Every row comes from one small tree of marks. The marks that hang from a mark follow it in brackets, in alphabetical order. Every link used is in the known rows. Which tree was each row made from?
Known rows:
Q{N{P{R}} U{W}}: [ 1.26  3.32 -0.54 -0.31 -0.62  0.94 -0.19  1.26  0.01  0.58 -0.56  0.63
 -4.58 -2.67  2.56  0.00  0.21 -1.66  2.21 -0.81  0.37  3.61 -1.29 -0.40]
Q{Z{N{P{R}}}}: [-0.28 -0.85  0.50  0.80 -0.06  1.37  2.91  2.73 -1.17  2.95  0.91 -0.60
 -1.34  0.68  0.07 -0.55 -3.25  1.98 -0.11  0.41  0.74  1.16  1.05 -1.05]
Z{N{Q{U}} P{R}}: [-0.23  2.44 -0.05  0.39  2.30  4.88 -0.81  2.24 -4.08  0.38 -3.71 -3.16
  0.29  1.87 -3.52  0.36 -1.20 -0.87  3.67  1.27 -1.07  0.21  2.06  1.88]
Z{N{P} Q}: [ 0.83 -2.59  3.43  2.19 -0.41  0.72  0.28  1.74  1.69  1.97 -1.84 -2.46
  3.28  0.83  2.61 -3.87 -1.04  0.82  1.39 -2.13 -1.27 -0.69 -0.30 -0.28]
P{Q{N Z}}: [-2.56 -5.15 -0.55  0.21 -0.81 -2.39  2.26  1.11  0.70 -1.47  3.91  0.63
 -0.32  1.34 -1.60  0.09 -1.12  0.74 -3.35  0.13  2.03 -2.34  2.79 -1.28]
W{U}: [-0.40 -2.36 -3.45 -2.19 -0.28 -0.17  1.23 -4.11  1.47 -6.12  1.68  0.76
 -0.90 -1.13  2.01 -0.69  0.20  2.49 -1.48 -5.53 -2.50 -2.00 -1.27 -1.70]
P{Q{N U{W}} R}: [-0.34  0.38 -2.83 -0.17 -0.29 -1.03 -1.58 -0.82 -3.08 -1.11 -1.28  0.46
 -4.99  0.36 -2.51  2.62  0.45 -3.79  1.47  2.13  0.99  1.66 -0.69  0.91]
L{R}: [ 1.74 -2.83 -3.19 -3.04 -1.51 -4.23  0.01 -4.93  4.38 -2.97  2.81  1.25
  2.33 -0.07  0.54 -0.22 -0.20  5.30 -1.89 -3.70 -2.55 -2.82  1.65 -1.76]
Z{P{Q}}: [-1.04 -2.68 -1.11 -0.21 -1.74 -1.88  0.17 -4.01 -1.65 -0.35 -0.54 -2.52
  0.86  1.36 -3.44  1.19  1.31  2.88  0.77 -2.92 -0.94 -1.61  2.44 -0.47]
Q{N{P{R}} U Z}: [-0.04  2.43  1.67  0.47  2.27  1.99  2.03  4.77  0.77 -0.72  4.05  2.01
 -1.76 -0.69  2.89  0.24 -1.44 -0.10 -1.66  1.43  1.60  1.19  0.87 -1.55]
Z{P Q}: [ 1.36 -1.55  1.67 -1.07  0.01 -0.15 -0.49 -2.44  1.20 -1.58 -0.88 -1.52
  4.45  0.88  0.57 -1.36  1.18  2.09  0.46 -1.36 -1.63 -2.07  0.88 -0.29]
P{R}: [ 1.34 -1.79 -4.06 -2.99 -0.13 -2.01  0.95 -4.75 -1.02 -3.93 -0.73  0.77
 -0.71  2.60 -1.41  0.92 -0.56  2.45 -1.98 -1.88  0.68 -2.09  1.10 -2.09]
U{W}: [ 1.55 -2.31 -4.37 -3.74 -3.42 -3.96 -0.08 -5.16  2.40 -0.89 -0.76  1.34
 -1.54 -2.35  1.03 -0.88  1.32  1.24 -1.48 -3.12  0.10 -0.22 -1.57 -1.02]
Q{U Z}: [ 0.72  1.14 -0.30 -2.51  1.14 -1.47  0.05 -0.08  4.47 -2.82  4.40  4.10
  1.32 -1.23  2.38  0.28  1.03  0.60 -4.69  0.55  1.11 -1.29 -0.62 -1.56]
Z{Q{U}}: [ 2.06  0.69  1.28 -0.65  1.84 -1.25 -2.01 -1.40  3.69 -3.55  0.17  2.09
  4.09  0.62  2.92 -0.86  2.02 -1.47 -2.74  0.80 -0.51 -2.37 -1.48 -0.55]
N{P}: [ 0.84 -1.73 -0.42 -0.28 -2.00 -1.60  1.67 -2.67  2.37 -0.46  0.97  0.05
  0.65 -0.85  2.37 -1.88  0.28  4.18 -1.55 -5.61  0.03 -0.96  0.61 -2.55]
P{Q{U}}: [-0.47 -0.35 -1.19  0.10  0.25 -2.66 -1.25 -3.03  1.02 -2.83  0.70  1.31
  0.68  0.97 -1.52  1.96  2.11 -0.33 -2.09 -0.90  0.36 -1.64  0.03 -0.68]
P{Q{Z}}: [-1.75 -4.11 -1.56 -0.23 -1.27 -3.72  1.52 -1.89 -0.11 -0.51  2.74  1.61
  0.49  1.43 -1.99  1.02 -1.07  1.54 -4.27  0.73  2.02 -2.28  1.12 -0.80]
Z{P Q{U}}: [ 1.85  1.94  2.55 -0.60  1.71  0.92 -2.14 -0.51  2.37 -2.06 -0.47 -0.14
  4.66 -0.08  2.06 -0.46  2.69 -0.23  0.63  0.64 -1.86 -1.10 -0.50  0.30]
Z{N P{R} Q}: [ 1.11 -0.75  1.17 -0.26  1.51  2.78 -0.39  0.47 -3.04  0.46 -3.82 -4.05
  2.29  3.21 -2.14 -0.38 -0.98  0.52  3.75  1.30 -1.90 -0.46  1.08  1.05]
P{Q{Z} R}: [-1.96 -2.97 -3.04 -0.22 -0.42 -2.41  1.81 -2.87 -4.08 -0.75  1.13  1.36
 -1.52  3.64 -4.53  2.73 -2.56  0.88 -3.43  2.96  2.50 -1.73  1.06 -0.48]
Z{N P{R} Q{U}}: [ 1.64  2.65  2.45  0.19  3.28  4.02 -2.21  1.96 -1.85 -0.28 -3.20 -2.67
  2.30  2.31 -1.03  0.63  0.82 -1.92  4.05  3.09 -2.27  0.53  0.14  1.42]

Write each row's tree:
[-0.62  0.81  0.12  0.20 -0.12 -0.75 -1.52 -1.87 -0.23 -1.19  0.14 -1.00
  1.02  0.34 -2.32  2.31  2.86  0.79  0.90 -0.94 -1.05 -0.66  1.10  0.11]  Z{P{Q{U}}}
[-0.46 -1.16  0.58 -0.05  0.31  0.80  3.79  2.75 -0.75 -0.12  3.12  0.69
 -1.97  0.23  1.51 -0.88 -2.76  2.33 -1.69 -0.69  1.83  0.54  2.22 -2.11]  Q{N{P{R}} Z}
[ 1.31  1.46  4.96  2.86  1.47  1.98 -1.27  3.49  2.85  1.55 -1.13 -1.12
  3.78 -0.42  3.99 -2.79  0.85 -1.36  1.67 -0.30 -1.81  0.17 -1.40  0.37]  Z{N{P} Q{U}}
[-2.09 -1.82 -0.35  2.39 -0.58 -1.06  2.94 -0.99 -4.36  2.39  1.05  0.64
 -1.75  2.34 -2.62  1.97 -3.49  1.76 -1.71  1.57  2.40  0.05  0.71 -0.30]  N{P{Q{Z} R}}
[-1.42 -2.28 -0.20  3.19 -1.21  0.65  1.43 -0.07 -4.87  2.80 -2.79 -3.44
 -2.02  3.09 -3.88  0.58 -2.34  1.06  2.68 -1.35  0.25  0.43  1.54 -0.02]  Z{N{P{Q R}}}
[ 1.47  2.49  2.61 -0.57 -0.18  1.96 -3.30  2.01  1.85  2.74 -3.31 -2.03
  1.43 -2.47  1.72 -1.48  2.66 -2.99  4.59  1.79 -3.08  2.40 -2.65  2.81]  Z{N P Q{U{W}}}
[ 1.29  0.80  4.86  2.12  1.87  0.92 -0.42  3.88  3.65 -1.37  1.44  0.17
  3.14 -0.83  5.44 -2.98  0.82 -1.31 -0.21 -0.94 -0.53 -0.23 -0.38 -0.94]  Z{Q{N{P} U}}
[ 0.45  3.38 -1.38  1.18 -0.21  1.63 -0.28 -1.42 -3.38  2.59 -3.69  0.94
 -2.80 -1.49  0.28 -0.40 -1.96 -2.07  1.26  0.91  1.28  2.10 -2.60  2.32]  N{P{R} Q{U{W}}}
[-1.41 -0.21 -0.35  0.28  0.54 -2.49  0.19 -0.25  1.26 -1.30  3.55  3.21
  0.84  0.48 -0.96  1.83  0.62 -0.62 -4.05  2.40  1.73 -1.29 -0.09 -0.13]  P{Q{U Z}}
[-1.09  2.84  0.89  2.02  2.40  2.40  2.00  2.00 -2.65  1.21  0.51  2.37
  0.00  0.55  0.51 -0.04 -3.70 -0.77 -2.41  2.77  2.66  0.10 -0.24  1.15]  N{P{R} Q{U Z}}
[ 0.32  2.32  0.85 -2.59 -0.66  0.92 -0.28  3.49  3.34  1.05  3.37  1.11
 -1.84 -4.79  2.62  0.01  2.27 -0.75  0.50  1.13 -0.65  2.55 -0.27  0.35]  Q{N U{W} Z{P}}
[-0.93  1.84  0.29  1.34  1.28  2.40 -1.47  0.78 -4.22  0.73 -2.69 -3.53
 -1.01  2.71 -5.41  3.43  0.81 -0.94  4.62  1.79 -1.59  1.25  1.71  1.25]  Z{N P{Q{U} R}}
[ 0.23  2.47  1.55  0.46 -1.45  0.86  0.06  4.37  3.84  5.71  1.37  1.34
 -2.08 -4.93  3.88 -1.64  0.39 -1.65  0.87  0.47 -0.18  4.01 -3.11  0.62]  Q{U{W} Z{N{P}}}
[ 1.20  1.52  3.32  1.31 -0.40  0.50 -1.44  2.69  3.31  1.50 -0.37  0.44
  0.30 -3.53  5.96 -3.03  1.05 -2.97  1.28 -0.10 -0.61  2.05 -2.97  0.88]  Z{Q{N{P} U{W}}}
[ 0.48  2.57  1.11 -2.16  1.17  0.68  0.12  0.96  3.36 -0.85  3.85  1.89
  1.56 -1.97  1.48  0.81  2.11  1.77 -1.90  0.59 -0.37 -0.25  0.65 -0.77]  Q{U Z{P}}
[-0.32  2.37 -1.67  2.03 -1.38 -0.67 -1.11 -2.61 -3.74  2.92 -2.38  0.45
 -4.44 -0.88 -1.31  2.56 -0.23 -2.20  2.17  1.40  0.98  3.26 -2.72  1.51]  N{P{Q{U{W}} R}}
[ 1.48  0.38  2.18  0.32  2.07  0.43 -2.20  2.07  3.40 -1.84 -1.23 -0.09
  4.02  0.94  1.96 -1.94  1.48 -2.22  0.03  1.08 -1.49 -1.39 -1.20  0.19]  Z{N Q{U}}
[ 0.10  1.95  0.05  0.96 -1.71  0.27 -0.65 -0.61  0.44  2.79 -2.28  1.05
 -0.75 -3.51  2.45 -2.21 -0.26 -1.38  0.44 -1.14  0.81  1.60 -2.84  1.69]  N{P Q{U{W}}}
[-0.91 -0.29 -1.16  0.66  1.85 -0.62 -0.61  0.20 -2.48 -3.95  0.45 -0.08
 -1.91  3.01 -2.90  2.92  0.26 -1.71 -0.31  0.87  1.13 -0.78  2.02 -0.81]  P{Q{N U} R}
[ 0.07  1.46 -4.16 -0.58 -1.03 -2.12 -1.90 -4.40 -3.37 -0.08 -2.61  1.40
 -3.84  0.47 -3.41  3.68  0.38 -2.82  0.72  2.73  0.96  1.44 -2.33  1.52]  P{Q{U{W}} R}
[-0.78 -0.68 -1.60 -0.37 -1.69 -2.02 -1.62 -0.30  1.11 -0.83  0.45  0.52
 -2.95 -1.90  0.00  0.71  2.15 -3.10  0.30  0.00  0.10  0.81 -1.10  0.53]  P{Q{N U{W}}}
[-0.15  0.22 -2.43 -0.38 -2.20 -3.24 -2.20 -3.49  0.52  0.12 -1.07  1.76
 -1.90 -1.90 -1.10  1.77  2.13 -2.15 -0.23  0.32  0.50  0.62 -2.77  0.98]  P{Q{U{W}}}
[ 0.87  1.81 -1.95 -3.17 -1.14 -2.02 -0.60 -0.62  4.10  0.36  2.66  4.26
 -1.46 -4.06  2.87  0.19  1.74 -1.44 -3.10  1.80  0.89  1.28 -2.90  0.06]  Q{U{W} Z}
[ 1.05  4.38 -1.96 -3.08 -0.15  1.20 -0.68 -0.51 -1.01  1.72  0.52  1.80
 -3.00 -2.51 -0.46  2.74  0.70 -1.01  0.59  3.74  0.14  3.26 -1.47  1.34]  Q{U{W} Z{P{R}}}
[-0.87  0.17 -0.10 -0.57  1.50  0.01  0.81  0.95  1.62 -1.47  2.17  3.47
  2.49 -0.15  0.86 -0.96 -1.19 -0.86 -4.85  1.89  2.11 -2.22 -0.06  0.61]  N{Q{U Z}}
[-0.83 -2.93  1.13  2.28 -1.13  1.57  2.06  1.69 -0.72  2.71 -2.67 -2.70
  1.51  0.52  0.11 -4.40 -2.69  1.95  1.33 -4.10  0.15 -1.00  1.24  0.00]  Z{N{P Q}}
[ 0.51 -1.34 -0.35 -0.05 -0.40  0.31  2.52 -0.05 -0.68 -1.72  0.75 -1.12
 -1.75  0.82  0.78 -1.09 -1.65  2.76  0.32 -3.79  0.49 -0.27  2.26 -2.78]  Q{N{P{R}}}
[-0.84 -2.51  0.16 -0.31 -0.77  2.16  0.92  0.96 -1.64  0.97 -2.88 -4.34
  2.45  0.82 -2.66 -2.58 -0.78  2.16  2.53 -3.07 -1.32 -1.74  2.90  0.80]  Z{N{Q} P}
[-1.34 -0.76 -1.18 -0.95  0.99  2.04  2.48 -0.68 -4.83  0.60 -0.32 -0.20
  0.69  2.21 -3.76  0.55 -3.53  1.92 -0.78  2.27  1.71 -1.63  2.31  1.34]  N{Q{Z{P{R}}}}
[-0.63  0.60  1.22  2.51 -0.63 -1.41 -0.18 -1.24  0.26  0.28  0.57  0.37
  0.36 -0.46  0.50  0.87  1.31  0.29 -0.44 -1.71  0.36 -0.13 -0.34 -0.35]  N{P{Q{U}}}
[ 0.74 -0.46 -1.34 -1.87 -0.18  2.09  0.60 -0.84 -2.50 -0.23 -2.44 -3.81
 -0.70  2.04 -3.23  0.65 -0.06  2.87  3.40 -1.80 -2.15  0.44  2.61 -0.61]  Z{N P{R}}
[-1.73  0.55 -0.44  1.19  1.89  0.62 -0.09  2.58 -2.81  0.86  0.57  0.51
 -1.42  2.75 -3.88  3.11 -1.39 -2.58 -0.76  5.11  1.14  0.26  0.62  0.78]  P{Q{U Z{N}} R}
[ 1.61  2.21  3.27  2.06 -0.54  1.22 -2.46  2.72  2.52  4.35 -2.68 -0.78
  0.96 -3.10  4.45 -2.99  1.05 -3.20  3.05  1.02 -1.57  2.59 -3.86  1.91]  Z{N{P} Q{U{W}}}
[ 0.87 -2.29  2.41 -0.21  0.03  1.55 -0.90  0.89  0.93  0.24 -2.15 -3.90
  4.05  1.11 -0.32 -2.36  0.65  1.23  3.04 -1.06 -2.55 -1.25  0.97  0.23]  Z{N P Q}
[-1.96 -1.01  0.93  0.35  1.13 -1.54  0.68  3.22  1.59 -2.10  4.75  1.76
 -0.14  0.15 -0.02  1.34  0.62 -1.51 -3.17  2.07  1.78 -1.18  1.62 -0.82]  P{Q{N U Z}}
[-1.81 -3.68  1.17  3.14 -2.37 -0.95  1.15  0.33 -0.88  2.89 -1.43 -3.32
  0.02  0.97 -1.66 -0.98 -0.78  1.77  2.00 -3.37 -0.38 -0.30  1.22 -0.55]  Z{N{P{Q}}}
